What can hang from each mark:
ruduv: dudobo gako
gako: norosit ruduv
dudobo: kolo norosit
norosit: buzefi faza fekil gitog kipebe vomon
faza: norosit
kolo: dudobo
gitog: norosit

Each row was made from one small tree. The marks that hang from a mark follow it in brackets, in alphabetical order. Every link used is in the known rows. Write each row's tree.
Known rows:
gitog(norosit(kipebe)): [-1.34 -0.58 -0.44 -1.98 -1.81 -0.28  3.78  0.09  2.34 -0.11  3.77 -1.59
  2.02 -1.19  1.29  1.02 -0.58 -0.53  3.38 -2.24 -4.48 -3.65]
norosit(fekil vomon): [ 0.23 -1.96 -0.21  0.15 -2.97 -1.01  1.11  0.49  1.25  1.46  2.82 -1.23
  0.62  2.86 -0.12 -2.28  0.53 -2.08  2.24  3.29 -1.22  0.16]
norosit(buzefi kipebe): [ 0.44  0.14 -1.11 -2.65 -0.04 -0.84 -0.05  1.15  1.56  0.10  1.26  1.45
 -0.90 -0.57  0.30 -0.49  0.97 -2.60  1.35 -0.64 -4.65 -2.65]
kolo(dudobo): [ 0.59 -0.40  1.88  0.72 -3.10 -2.46  1.35  2.22  4.22 -0.52  4.43  1.24
  0.90  2.40  1.23  2.42  0.80 -1.21  1.68  1.36 -2.49 -1.12]
faza(norosit): [ 1.15 -0.31 -1.60 -0.11 -2.21 -1.16  0.60  0.98  0.47 -0.71  1.20 -0.24
  0.30  0.52  0.71 -0.94  0.51 -0.25  1.72 -1.32 -3.54 -1.84]
gako(norosit(faza kipebe)): [ 2.62  0.27 -1.05 -1.13 -2.49 -2.27 -0.21  1.23  1.38 -0.57  1.62 -5.04
 -0.44  3.99  1.95  0.21  0.62  0.20  2.04 -1.68 -4.15 -3.34]
gitog(norosit(buzefi faza fekil vomon)): [-0.23 -2.31 -1.08 -1.92 -3.66  0.40 -1.25 -0.76 -0.75 -0.26  2.09 -1.48
  1.55  2.67  1.66  0.83 -0.07 -3.38  1.25  1.63 -1.10 -0.14]
kolo(dudobo(norosit(buzefi faza fekil))): [ 3.23 -0.89 -0.28 -2.06 -3.13 -0.88 -1.90  3.01 -0.95 -2.67  3.60 -1.32
  0.50  0.98  3.12  2.55  2.24 -1.03  1.70  0.93  2.13 -0.49]
kolo(dudobo(norosit(buzefi))): [ 2.50 -0.16 -0.02 -2.52 -2.74 -2.05  0.90  3.80 -0.44 -2.01  2.97  0.22
 -0.40 -0.43  2.70  0.82  0.96 -4.09  0.89 -0.89  0.49 -2.49]
faza(norosit(buzefi)): [ 1.27 -0.42 -2.61 -1.63 -1.43 -0.60 -0.81  0.97 -1.22 -1.16 -0.53  1.32
 -0.76 -0.44  0.34 -0.90  0.68 -2.33  0.79 -1.90 -3.89 -1.71]
gako(norosit(buzefi faza gitog) ruduv): [-0.03 -0.24  1.10  0.56 -4.54 -4.79 -2.55  2.55  0.16 -3.18 -2.97  0.67
 -1.81  2.01  1.49 -0.94  0.47 -2.26  1.06 -0.82  0.09 -2.71]
dudobo(kolo norosit): [ 1.43 -0.12  0.06 -0.60 -1.24 -2.59  2.87  3.23  0.62 -0.94  5.08 -1.50
  0.72  0.07  2.54  0.99 -0.21 -2.90 -0.12 -0.16  2.22 -3.35]
norosit(gitog): [-2.24  0.50  2.53  0.37 -1.94 -2.48  1.14  2.02  3.69 -0.33  0.72  3.26
 -0.69  1.27  0.46 -1.27  1.12  0.86  2.63 -0.97 -0.54 -1.57]
ruduv(dudobo(kolo norosit(gitog)) gako): [ 1.21  0.35  3.39  0.32 -0.25 -4.44 -2.01  7.97  1.72 -0.91  2.95 -0.82
 -0.64 -3.61  0.39  4.82  0.47 -0.46 -1.64  0.18  4.01 -2.44]
gako(norosit(buzefi fekil vomon)): [ 2.78 -2.28 -2.20 -1.68 -3.97 -0.80  0.77  0.37 -2.30  0.15 -0.95 -2.95
 -2.18  2.69  0.91 -5.32  0.22 -4.03  0.55  1.96 -1.57 -1.81]
faza(norosit(buzefi fekil gitog vomon)): [ 1.38 -2.62 -1.56 -1.97 -2.42 -0.48 -3.68 -0.48 -2.78  1.38 -2.31  0.68
 -1.51  0.50  0.01 -5.39  1.69 -0.19  2.04  1.69  0.14 -0.13]
norosit(buzefi faza fekil gitog vomon): [-0.19 -1.32  0.94 -1.01 -2.23 -1.13 -4.82  0.39  0.48  0.67 -0.64  1.31
 -0.62  3.96  0.97 -1.79  1.84 -0.77  1.43  3.13  1.44  1.01]
gitog(norosit(buzefi kipebe vomon)): [ 0.15 -1.69 -1.81 -4.48 -2.27 -0.58  0.85 -0.43 -0.34  1.65  2.14 -2.36
  0.69 -0.14  0.88 -1.02 -0.97 -5.08  1.53  0.15 -4.53 -3.31]
ruduv(dudobo(kolo)): [ 2.06 -0.97  2.05  2.35 -0.43 -2.86 -0.37  3.52  4.53 -0.02  5.13  0.39
  1.13  1.04 -0.07  5.01  0.09 -2.52 -0.96  3.14 -0.12 -1.07]
norosit(faza kipebe): [ 0.53  0.72  0.08 -0.87 -1.05 -1.83 -1.55  1.33  3.19  0.06  3.57 -1.68
  1.13  3.14  0.93  2.96  1.38  0.31  1.99 -0.03 -3.90 -1.88]
ruduv(gako(norosit)): [-0.68  0.86  0.38 -0.22 -3.12 -2.99  2.43  4.50  1.13 -1.71 -0.24 -2.81
 -1.92  0.03  0.25  0.06 -0.35 -1.18 -0.87 -2.44 -4.32 -3.39]
ruduv(dudobo(norosit(buzefi))): [ 3.51 -0.14 -0.37 -1.50 -1.30 -2.58 -0.84  5.35  0.08 -1.83  1.92 -0.51
 -0.45 -2.55  0.57  1.36  0.77 -5.22  0.13 -1.04  0.22 -2.38]
norosit(fekil gitog): [-1.92 -0.59  2.13  0.72 -1.52 -0.58  1.29  1.12  3.15 -0.57  0.80  3.35
 -0.71  0.10  0.27 -2.10  2.04  2.90  3.76  0.33  0.77  0.17]
norosit(kipebe): [ 0.17  0.20 -0.22 -1.05 -0.95 -1.32  1.33  1.22  2.87  0.62  2.99 -0.55
  0.28  0.50  0.17  0.36  0.80 -0.28  2.55 -0.14 -4.38 -2.67]
kolo(dudobo(norosit(kipebe))): [ 3.49 -0.41  0.27 -2.71 -2.26 -2.63  1.35  3.43  0.99 -0.14  5.29 -3.48
  0.68 -0.38  2.79  1.11  1.17 -1.05  3.34 -0.63 -1.11 -3.55]
ruduv(dudobo gako): [-0.26  0.77  2.62  1.50 -1.29 -3.20 -1.77  5.92  3.75 -0.97  2.64 -0.06
  0.26 -2.25 -2.10  5.29  0.25 -1.46 -1.18  0.69 -3.68 -0.88]

Which tree is each row?
[ 0.79 -1.46  1.18 -1.01 -1.47 -1.59 -4.42  0.01  1.14  2.41  1.62 -2.51
  0.29  4.18  0.65 -1.28  2.06  2.61  3.76  3.39  0.06  0.16] => norosit(faza fekil gitog kipebe vomon)
[ 1.63 -1.49 -1.91 -2.91  0.26  0.51 -3.02 -0.33 -1.84  0.12 -2.02  1.33
 -1.87 -2.49  0.15 -3.73  2.88  3.40  4.53 -0.53 -1.44 -1.04] => faza(norosit(buzefi fekil gitog kipebe))
[ 2.58 -1.21  1.05 -1.39 -1.09 -1.36 -1.61  4.78 -0.45 -1.89  0.07  1.65
 -1.33 -4.02  0.70 -1.14  2.11 -0.61  2.49 -0.14  3.94 -0.94] => ruduv(dudobo(norosit(buzefi fekil gitog)))
[ 1.90 -1.57  2.61  4.24 -1.96 -4.95 -0.63  3.83  4.23 -1.07  4.84  0.19
  1.88 -0.59 -0.88  5.17 -0.68 -4.19 -0.45  4.54  0.40 -1.82] => gako(ruduv(dudobo(kolo)))
[ 3.36 -2.66 -3.34 -2.15 -1.85 -0.14 -1.70 -0.90 -2.61  2.74  1.83 -5.13
  0.64  0.94 -0.38 -3.44  0.79  1.04  3.34  2.39 -3.05 -0.86] => faza(norosit(fekil kipebe vomon))
[ 1.38 -0.65 -1.11 -2.05 -0.16  0.41 -3.12  0.12  0.53 -0.73  1.68 -0.24
 -0.07  0.83  0.85  1.19  2.25  0.36  2.26  1.00 -2.97 -0.30] => norosit(buzefi faza fekil kipebe)
[-1.18 -1.10 -0.78 -1.67 -2.33  1.61  0.23 -0.32  0.30 -2.43  2.13  1.20
  1.28 -0.09  1.69  2.49  0.66 -0.78  2.16 -1.00 -1.36 -0.71] => gitog(norosit(buzefi faza fekil))
[ 2.61 -1.03  3.37  2.06 -2.06 -6.24 -1.05  5.87  2.02 -1.45  3.21 -0.60
  0.86 -2.82  0.74  2.36 -0.11 -2.70  0.92  1.98  5.57 -2.88] => gako(ruduv(dudobo(kolo norosit(gitog))))
[ 2.76 -0.44 -0.60 -2.08  0.28 -2.15  2.21  2.99  0.16  0.28  5.22 -3.63
  0.63 -0.75  2.32  1.01  0.14 -1.92  1.22 -0.01  0.64 -4.14] => dudobo(kolo norosit(kipebe))
[-0.58  0.77 -0.84 -1.64 -2.69 -2.47  0.82  4.25 -0.79 -2.19 -1.88 -0.69
 -2.89 -0.84  0.15 -0.22 -0.05 -3.43 -2.08 -2.21 -4.32 -3.36] => ruduv(gako(norosit(buzefi)))
[ 2.32 -0.02  1.49 -1.68 -0.84 -2.99 -2.12  5.54  0.75 -1.47  0.15  2.09
 -1.45 -2.76  0.28  0.16  1.29 -2.75  1.09 -1.23  2.35 -2.33] => ruduv(dudobo(norosit(buzefi gitog)))
[ 1.38 -0.30  1.07 -2.25  0.79 -2.94  1.12  2.88  0.72  0.70  3.34 -1.38
 -0.47 -0.85  2.80 -0.73  1.07  0.65  2.33 -0.63  3.15 -4.00] => dudobo(kolo norosit(gitog kipebe))
[ 0.61  0.69 -0.82 -2.30 -0.38 -1.10 -3.16  1.00  1.66 -0.34  1.55 -0.28
  0.15  2.04  0.82  2.10  1.30 -1.69  0.95 -0.15 -4.49 -2.06] => norosit(buzefi faza kipebe)
[ 3.20 -1.35  1.16  2.95 -4.66 -5.26  0.69  3.95  2.19 -2.37  1.06 -3.24
  0.12 -0.80 -0.74  0.71 -1.02 -3.96  1.14  0.83 -2.19 -2.87] => gako(norosit ruduv(dudobo))
[-0.71 -0.73  0.89 -1.62 -2.55 -2.51 -2.11  1.47  1.31  1.58 -1.18  2.55
 -1.58  2.66  0.00 -2.93  0.66 -3.61  0.55  1.30 -0.48 -0.94] => norosit(buzefi gitog vomon)
[ 0.22  0.09  2.03 -0.75 -0.93 -3.16  1.73  3.75  1.37 -0.65  3.09  0.65
 -0.38 -0.07  2.74 -0.35  0.79 -0.65  1.04 -0.85  4.54 -3.11] => dudobo(kolo norosit(gitog))
[ 2.61 -1.27  1.38 -3.04 -3.95 -3.40 -1.94  3.73 -0.95  0.82  1.13 -0.40
 -1.11  1.87  2.58 -2.29  1.18 -4.19  1.26  1.29  2.82 -2.11] => kolo(dudobo(norosit(buzefi gitog vomon)))
[ 0.84 -1.48  0.13  0.59 -3.43 -1.23 -2.12  0.22  1.40  1.10  3.11 -2.46
  1.19  5.22  0.44  0.22  0.94 -0.88  1.42  3.82 -0.71  0.91] => norosit(faza fekil vomon)
[-0.21  0.40  1.80 -0.15 -4.50 -4.40 -3.96  4.03  0.60  0.41 -1.71 -4.45
 -1.90  4.71  0.61 -0.24  0.34  0.15 -1.08 -0.29 -0.84 -2.08] => ruduv(gako(norosit(faza gitog vomon)))
[ 3.73 -1.55  0.88  0.46 -1.58 -5.09 -1.09  5.67 -0.36 -2.48  3.38 -0.70
  0.59 -3.72  0.29  3.19 -0.65 -7.23 -1.51  2.23  3.14 -3.25] => gako(ruduv(dudobo(kolo norosit(buzefi))))
[ 2.41 -1.30  0.54 -0.68 -3.52 -1.19  2.73  3.25  0.35 -1.42  5.02 -1.70
  0.83 -0.67  2.37  0.14  1.61  0.17  3.45  0.83  2.02 -1.28] => kolo(dudobo(norosit(fekil)))
[ 2.29 -2.58 -1.59 -2.03 -1.59 -0.80 -3.14 -0.85 -1.87  3.07 -0.09 -3.07
 -0.48  0.95 -0.08 -4.79  1.76  3.47  4.71  2.03 -0.85 -0.73] => faza(norosit(fekil gitog kipebe vomon))
[-0.95 -2.75 -0.58 -0.88 -4.19  0.23  2.93 -0.22  0.61  0.75  3.53 -2.05
  2.16  0.89  0.82 -1.40 -0.80 -1.61  2.97  1.11 -1.26 -0.87] => gitog(norosit(fekil vomon))
[-1.59  0.81  1.00 -1.77 -2.37 -2.91 -0.51  4.59  0.08 -2.05 -3.71  1.07
 -4.11 -1.18  0.37 -1.71  0.73 -0.78 -0.94 -3.10 -2.02 -3.10] => ruduv(gako(norosit(buzefi gitog)))
[ 1.54  1.01  2.34 -2.26 -0.27 -3.98 -2.99  7.34  0.95 -0.14  1.56 -2.52
 -0.88 -5.22 -0.65  2.69  1.19  1.07  1.66 -1.68  0.60 -3.10] => ruduv(dudobo(norosit(gitog kipebe)) gako)
[ 3.74 -2.78 -4.47 -3.38 -1.58  0.52 -3.11 -1.17 -3.70  2.12 -0.03 -3.39
 -0.79 -0.24 -0.43 -3.90  1.15 -1.04  2.36  2.22 -3.60 -1.35] => faza(norosit(buzefi fekil kipebe vomon))
[ 1.82 -0.56 -1.41 -2.79 -1.53 -1.91 -4.72  0.22  0.50  2.04  1.72 -2.65
  0.14  4.07  0.60  0.55  0.78 -4.20  0.15  1.99 -3.79 -1.51] => norosit(buzefi faza kipebe vomon)
[ 1.16 -2.45 -0.67 -0.25 -2.90 -0.83 -2.07  0.00 -1.41  1.85 -0.39 -1.22
 -0.47  1.88  0.18 -4.73  1.42  1.84  3.36  1.87  0.51  0.19] => faza(norosit(fekil gitog vomon))
[-0.06 -1.17 -0.33  0.22 -1.99 -0.16 -0.49  0.52 -0.09 -0.45 -0.76  1.67
 -0.68 -0.44  0.53 -3.24  2.06  4.39  4.42 -0.51  0.00  0.03] => faza(norosit(fekil gitog))
[-1.68 -0.95  0.16 -0.03 -3.12  0.84  1.78  0.07  1.96 -1.98  3.89 -0.89
  2.69  0.99  2.00  3.04  0.53  1.21  3.03 -0.59 -1.20 -0.47] => gitog(norosit(faza fekil))
[ 3.30 -1.44  0.46 -1.53 -4.95 -3.62  0.68  3.39  0.07  0.98  4.93 -3.94
  1.14  2.97  2.47 -0.53 -0.05 -4.55  1.12  1.71  0.97 -2.29] => kolo(dudobo(norosit(vomon)))
[ 1.80 -1.59 -1.20 -1.77 -2.67 -1.92 -0.03  2.23 -1.81  1.70  0.39 -7.42
 -1.68  0.23 -0.36 -2.66  0.20 -0.23  0.65  1.68 -3.52 -2.52] => ruduv(gako(norosit(fekil kipebe vomon)))
[ 0.76 -0.32 -0.67 -1.86 -0.63 -1.47 -1.53  0.47  0.37  1.02 -0.03 -0.31
 -0.55 -0.87  0.56 -2.03  1.49  3.33  4.23 -1.48 -2.87 -2.27] => faza(norosit(gitog kipebe))
[ 2.78 -2.46  1.66 -1.26 -4.40 -2.61 -0.28  2.90 -0.08  0.99  3.15 -2.17
 -0.05  1.91  2.22 -2.99  1.73 -0.01  3.68  2.68  4.74 -0.70] => kolo(dudobo(norosit(fekil gitog vomon)))
[ 3.55 -0.35 -0.97 -4.32 -1.36 -1.79  0.14  3.38 -0.48 -0.72  3.47 -1.75
 -0.33 -1.30  2.45  1.03  1.29 -3.05  2.05 -1.00 -1.14 -3.57] => kolo(dudobo(norosit(buzefi kipebe)))
[ 0.59 -0.56  1.03  0.17 -3.51 -5.05  1.14  1.82  1.12 -0.85 -1.17 -2.15
 -1.55 -1.00  0.70 -3.56  0.01 -0.11  4.15 -0.85 -1.72 -4.35] => gako(norosit(gitog kipebe) ruduv)
